Known rows, with every way that one mark hangs from another:
K953{K22 K674{K886 K955 K978}}: [ 39  37 -40  11  43  40 -28  13 -19 -14  -2   2  57 -37   5  44  -6 -39
  -1   0 -26 -15 -19  49  31  34  -8  53 -26 -17  -7 -33 -15  50  23 -18
  -5 -43 -25   1   3 -34 -46  13  19 -17   2 -36 -41]
K955{K22{K953} K674{K886 K978}}: [-14  22 -15 -13  53  33 -39 -10 -41  -2  20 -40  32  -1 -21  18   4 -10
 -41  -9 -34  23  11  16  58  34 -14  10 -24 -18  -4 -26 -28  48  -8 -10
  -4 -65  28  22 -34 -21 -37 -13 -11 -23 -43  -1 -41]
K953{K22}: [  5  17  -1  33  47  -9 -28  11   5  20  -4  -6  48 -35  19  21 -31 -16
 -41 -29 -17   2   8  -7  27   6  27  36 -24 -47 -24  -8  25  15 -11 -19
  -3 -23  20  14 -35 -33 -35 -29   2 -10  -9 -35 -38]
K953{K674}: [  4  10  -2  19  50   0  -8   1   1  -4  -3   5  48 -25  30  19 -27 -12
 -33  -6 -36  -5  23 -21  23   5  30  24 -31 -36 -20 -12  29   3 -28 -27
  -4 -53  14  11 -28 -45 -43 -15  16   0 -24 -38 -23]
K886{K22 K674}: [ 20  14  16  31  43  -7 -34  -1 -32  10   1  -8  44 -32  10  30 -35  11
 -29  -4 -43  11  40  -7  -3   2  31  38 -15 -44 -15 -17  21   2  -7 -23
 -21 -32  28  18 -18 -12  -5 -28   9   2 -54 -19  -7]
K22{K953 K955{K674{K886 K978}}}: [  2  31 -30 -10  49  34 -22   4 -34  -6  16 -20  19   6 -12  -7  -1  -3
 -30 -35 -17  17  -5   4  55  20 -21  40 -15 -13   2 -33 -17  35   4 -16
  39 -42  15  18  -7 -40 -36  -2  -5 -14 -36 -15 -44]
K22{K955}: [  6   9  -1  22  47   3 -15   2  -7   4  12   1  34 -19  12   5 -27   4
 -43 -31 -10   4  27 -34  32   1  25  39 -11 -40 -18  -9  26   5 -20 -26
  20 -22  31  27 -33 -40 -23 -31  18   5 -10 -35 -49]
K953{K674{K886 K955{K22}}}: [ 15  16 -15   8  33  43 -22  -9 -36 -14  12  -4  51 -21   0  46 -10  -9
 -21   6 -30 -12  15  23  23  13   4  17 -23 -24 -19 -31  -2  39 -17 -12
 -36 -55  12   1 -34 -17 -40 -21  21   4 -19 -28 -41]
K955{K674{K953 K978}}: [-13   8 -17  12  65   6 -15  22 -21  11   6  -8  46 -24  -8  16 -15 -21
 -48  12 -33  13  18  10  65  17   0  31 -14 -41  -1  -8   6  22  -5 -24
   3 -55  24  23 -25 -43 -29  -8 -17 -41 -38 -30 -34]
K674{K886 K955}: [ 20   4 -12  17  38  35 -18   6 -31  13  28   7  40 -29   0  42 -22  -9
 -28  -6 -11  -4  11  13  38   2   1  31 -11 -37   4 -18  10  36 -16 -23
 -10 -28  11   7 -33 -29 -14 -22  12  -4 -14 -45 -42]
K886{K674}: [ 17  11  10  32  51  -5  -8   0 -28  14   6   0  50 -30   6  29 -31   2
 -38  -7 -38   9  37 -20  16   3  21  33 -22 -48 -16 -15  34   2 -20 -10
  -6 -34  29  31 -33 -26 -19 -28  11 -12 -37 -44 -21]
K674{K886{K22} K953 K955}: [ 16  28 -24   6  35  30 -38   9 -40  14  10   5  40 -32 -16  38 -42  -9
 -24   7 -23  -1  13  53  22   4   3  44  -7 -48  -5 -25  -1  44 -10 -31
 -33 -28  12 -10 -19  -7  17 -25   7  -8 -30 -32 -20]
K955{K674{K886{K22} K953 K978}}: [ -2  19 -27 -11  61  26 -31   8 -44   0   7 -11  33 -19 -16  18 -18 -30
 -37  13 -31  19  16  37  49  23 -11  36 -14 -27  -8 -19 -11  42  18 -34
 -12 -66  14  -1  -5 -20  -5 -12  -8 -47 -55 -10 -19]
K953{K674{K955{K22} K978}}: [  9   3 -17  21  39  34 -31  -4 -21 -17  13 -13  70 -35   9  47  -4 -15
  -9  19 -38 -20  17  21  42  27  13  35 -19 -23 -11 -23 -10  34 -11 -19
 -27 -59   8  32 -34 -30 -44   2  16   3  -4 -13 -44]
K22{K953 K978}: [ -5  12  15  14  42  -2 -10   8 -12  41  -4  -6  31 -11  21   1 -30  10
 -57 -28 -27   7  11 -34  36   9  37  31 -28 -42  -4 -16  18  19 -35 -19
   9 -25  34   6 -36 -49  -8 -21  -5  28 -15 -30 -33]
K953{K674{K886}}: [ 21  21 -13   7  48  24  -5  -1 -18  -5   1  12  41 -17  19  24 -19 -24
 -34  -7 -38  -1  23  -5  24   7  11  20 -30 -32 -22 -22  19  28  -9 -23
  -9 -61   5  -3 -20 -33 -35 -16  18 -10 -27 -42 -26]
K955{K22{K978}}: [-16 -15  26  18  46  -7 -10  -7 -26  29   6 -12  42 -23  12  14 -22   2
 -70  -9 -19  -4  42 -34  35  20  37  22 -22 -38 -22   2  23  26 -34 -18
 -17 -53  48  22 -63 -37 -19 -37  11  15  -8 -30 -43]
K674{K953 K955}: [  9   9 -14  29  36  12 -14  20 -12  19  10  10  47 -37  -4  37 -37  -4
 -30   4 -23  -3  11  19  38  -5  14  45 -13 -56  -3 -17  15  22 -33 -24
 -21 -20  27   9 -34 -32  -5 -24   2  -7 -12 -44 -38]
K886{K674{K953 K955}}: [ 26  29  -6  37  45   4  -5  17 -34  16   1   7  53 -39 -19  43 -33   5
 -26   9 -40   1  20  25  12  -3   8  55 -16 -60  -2 -30  22  10 -25 -11
 -23 -26  32  16 -22 -20  -4 -15   2 -10 -33 -47 -29]
K886{K674{K978}}: [ 31   6  -2  29  55   6 -13   7 -35   7   8   3  60 -37  -3  34 -20 -10
 -24   6 -51   3  31  -7  28  15  12  48 -22 -35 -11 -13  19  15  -4 -16
   0 -48  19  44 -15 -29 -27 -10  12 -24 -30 -34 -19]
K953{K674{K955}}: [ 17  17  -6  32  37  16 -11   6  -8  -2   5   4  44 -29  24  37 -21  -7
 -15   0 -28 -13   7   5  29   2  24  31 -26 -33  -8 -22  15   8 -23 -23
 -14 -33   1   8 -27 -35 -35  -4  15  12 -18 -42 -34]
K886{K22{K953 K955 K978}}: [ -3  27   6   3  35   0 -31   4 -21  17  -6  -7  19  -7  17 -21 -26  25
 -43 -40 -23   6   9 -33  18  13  45  56 -18 -35  -2 -29  10  13 -22 -31
  21  -9  28   0 -18 -34   5 -25   7  46 -19  -4 -30]
K886{K22 K674{K953 K978}}: [ 19  26 -18  17  48  -5 -27  12 -41   4  -8   1  59 -42 -17  29 -39 -15
 -22  24 -56  10  34  26  12  14   7  64 -19 -49 -11 -17  10  16   3 -32
 -23 -50  26  25   4 -19   5 -12   4 -27 -46 -13   2]
K953{K22{K955 K978} K674{K886}}: [ 26  45 -18  -1  46   8   9   8 -14  -5 -23  14  31 -16  21  -7  -8 -25
 -52 -45 -13  -5  -5  -8   2  27  18  55 -32 -20 -32 -41  19  29   4 -16
  14 -40  -4 -11  -7 -40 -48 -14  26  19   4 -47 -58]

Rows:
[  3  10  -9   2  36  29  -7   8 -54  25   8  -2  42 -27 -19  31 -16 -11
 -64   9 -18  -5  20  25  31  16   4  37 -15 -44 -13 -26   5  54 -30 -15
 -36 -50  38  -7 -46 -22   4 -31   3   2  -3 -34 -56] -> K674{K886 K953 K955{K22{K978}}}
[ 32  40 -43   3  33  53 -26   9 -31 -13   9   2  48 -18  -2  33  -7 -19
  11   0 -43  -9 -15  28  42  23  -8  40 -29 -16  12 -40 -18  52  -7 -23
  -3 -46 -11   1   0 -35 -32  15  10   3 -18 -24 -27] -> K22{K953{K674{K886 K955 K978}}}
[ -5  40 -14  -6  61   1   6  18 -29  27 -15  -5  23 -18  -1   4 -15 -32
 -80 -25  -9  17  -9  19  40  20   1  37 -30 -33 -22 -30   8  36   3  -7
  -2 -49  18 -18 -23 -38 -28 -23 -15 -28 -27 -52 -50] -> K955{K674{K886 K953{K22{K978}}}}
[-33   9  29   7  47   0 -17  -8 -28  29   6 -40  23   0   7   0  -4  20
 -71 -23 -22  18  14 -27  44  18  29  10 -34 -30  -7 -25   0  21 -36  -3
  -2 -45  49  10 -54 -37 -30 -25 -18  19 -32  -7 -47] -> K955{K22{K953 K978} K674}
[  0 -13  25  28  37  18 -15   2 -34  28  12 -12  48 -27   8  32 -12   6
 -55  -3 -12 -13  21 -10  36  20  34  29 -16 -36 -12 -12   7  28 -36 -15
 -23 -35  31  17 -61 -33 -11 -26  10  30   0 -29 -58] -> K674{K955{K22{K978}}}
[-24   7  -4   7  54  15 -41  -8 -23   3  17 -44  42  -6  -9  13   1   1
 -36  -8 -30  17  10  -3  61  27   5  15 -25 -25  -3 -14 -19  28 -16 -15
   0 -51  43  35 -41 -31 -41 -11 -18 -12 -39   7 -40] -> K955{K22{K953} K674{K978}}
[ 23  38  -8  31  36   2 -26   8 -40  14  -4   3  49 -43 -14  38 -40  12
 -17  14 -41   5  22  34   3  -2  25  62 -15 -59  -3 -32  11  14 -15 -18
 -40 -21  23   7  -9  -8  14 -19   4  -5 -44 -23 -10] -> K886{K22 K674{K953 K955}}
[ 23  38 -29   7  46  15 -15   6  -7  -7  -8   5  45 -28  23  28 -21 -35
 -34 -23 -32  -1   1  16  12  14   7  31 -37 -32 -29 -31  15  30   3 -17
  -8 -46   2 -12  -9 -29 -52 -18  17 -14 -15 -38 -35] -> K953{K22 K674{K886}}
[ 27  23 -21  15  44  36 -10   1 -24  -7   7   8  45 -23  14  40 -17 -16
 -16  -1 -27 -10  10  20  29  10   7  29 -22 -28  -7 -31   9  35 -12 -22
 -16 -47  -9 -10 -20 -36 -31 -10  22  -6 -19 -48 -38] -> K953{K674{K886 K955}}
[  5  51 -13  12  33   4 -42  -2   2 -15 -11  -6  26  -8  24  -9 -26  16
 -11 -32 -41   6   9  -9   8  14  37  47 -24 -27  -6 -35   6   5 -18 -31
   6 -26  18  -5  -2 -28 -23 -12  13  29 -37   6 -17] -> K886{K22{K953{K674} K955}}
[  3  11 -15  15  31  34 -50  -3 -26   5  24 -24  57 -29 -13  40 -10   5
  -8   2 -31  -6   3  17  50  23   8  38 -20 -36   8 -26 -23  40 -27 -19
 -15 -27  31  34 -34 -22 -21 -10  -3  10  -9   2 -41] -> K674{K955{K22{K953}} K978}
[ 16  41  -5  24  51 -28  14  19 -26  27 -32   4  46 -38  -2  12 -33 -12
 -65 -18 -38  11  12   5   3  15  24  65 -34 -55 -25 -29  28  17 -13  -8
 -11 -34  30   8 -15 -34 -16 -24   0 -10 -12 -46 -31] -> K886{K674{K953{K22{K978}}}}
[-17   4  17   9  38  -3 -23  -3 -18  28  -1 -27  38 -13  12   5 -19  15
 -62 -21 -31   5  23 -30  30  13  38  21 -28 -38 -13 -16   9  29 -45 -13
 -12 -42  49  17 -56 -30 -17 -29  -1  32 -11  -8 -43] -> K955{K22{K953 K978}}
[ 12  38 -15  26  32  22 -24   4  -3  -2   5  -4  41 -23  19  26 -22   7
  -6  -8 -37  -4  -9   7  27   6  25  32 -36 -36   8 -39   3  12 -36 -16
 -11 -22   8   0 -19 -35 -34   5   5  23 -18 -24 -29] -> K22{K953{K674{K955}}}
[ 25  20  -2   8  35  35 -16   2 -37   0  -4   9  35 -21  20  31 -20  -7
 -30  -1 -25 -12   8  18  17  21  27  41 -23 -15  -4 -37  -2  40  -1 -30
 -21 -46 -15 -29  -9 -30  -9  -3  17  30 -19 -34 -25] -> K953{K674{K886{K22{K978}} K955}}
[ 10  40 -24  -1  38  24 -16   0 -15  -4  -5   2  36  -4  11  12 -21 -12
 -28 -19 -47   7   3   0  22  12   7  22 -39 -31 -12 -36   9  32 -22 -19
   0 -57  13 -10 -13 -29 -36 -12   8   7 -33 -24 -20] -> K22{K953{K674{K886}}}
[ 18   3   9   9  33  31 -29   6 -49  23  14   5  32 -22  10  33 -25  -3
 -38  -3 -12  -4   9  15  23  10  24  45  -9 -24  -1 -25   0  47   2 -26
 -13 -30  -3 -13 -23 -24   9 -16  10  22 -13 -31 -30] -> K674{K886{K22{K978}} K955}
[ 23  39 -13   3  33  35   0   8 -34  12  -4   4  28 -11  11  21 -10  -1
 -30 -11 -31  -4 -11  10  29  15  18  39 -40 -22   6 -50  -3  42 -27 -17
  -2 -39  -6 -23 -11 -42 -21   4   8  36 -13 -37 -35] -> K22{K953{K674{K886 K955}} K978}
[  3  39 -42  -5  61  20 -17  16 -25   4  -2 -10  41 -24 -16  17 -13 -45
 -40 -10 -18  16  -8  46  56  27 -24  47 -27 -32 -12 -27  -7  47  20 -17
  -1 -55   8   2  -7 -32 -35 -15 -12 -57 -31 -34 -42] -> K955{K674{K886 K953{K22} K978}}
[-10  27 -14  -7  56  13 -25   3 -39  10   2  -8  25 -11  -6  13 -29 -15
 -51  -1 -26  25  18  29  36   7   4  24 -14 -38 -18 -20  -1  30   0 -29
 -15 -53  21 -16 -17 -16  -4 -26 -11 -32 -60 -19 -17] -> K955{K674{K886{K22} K953}}
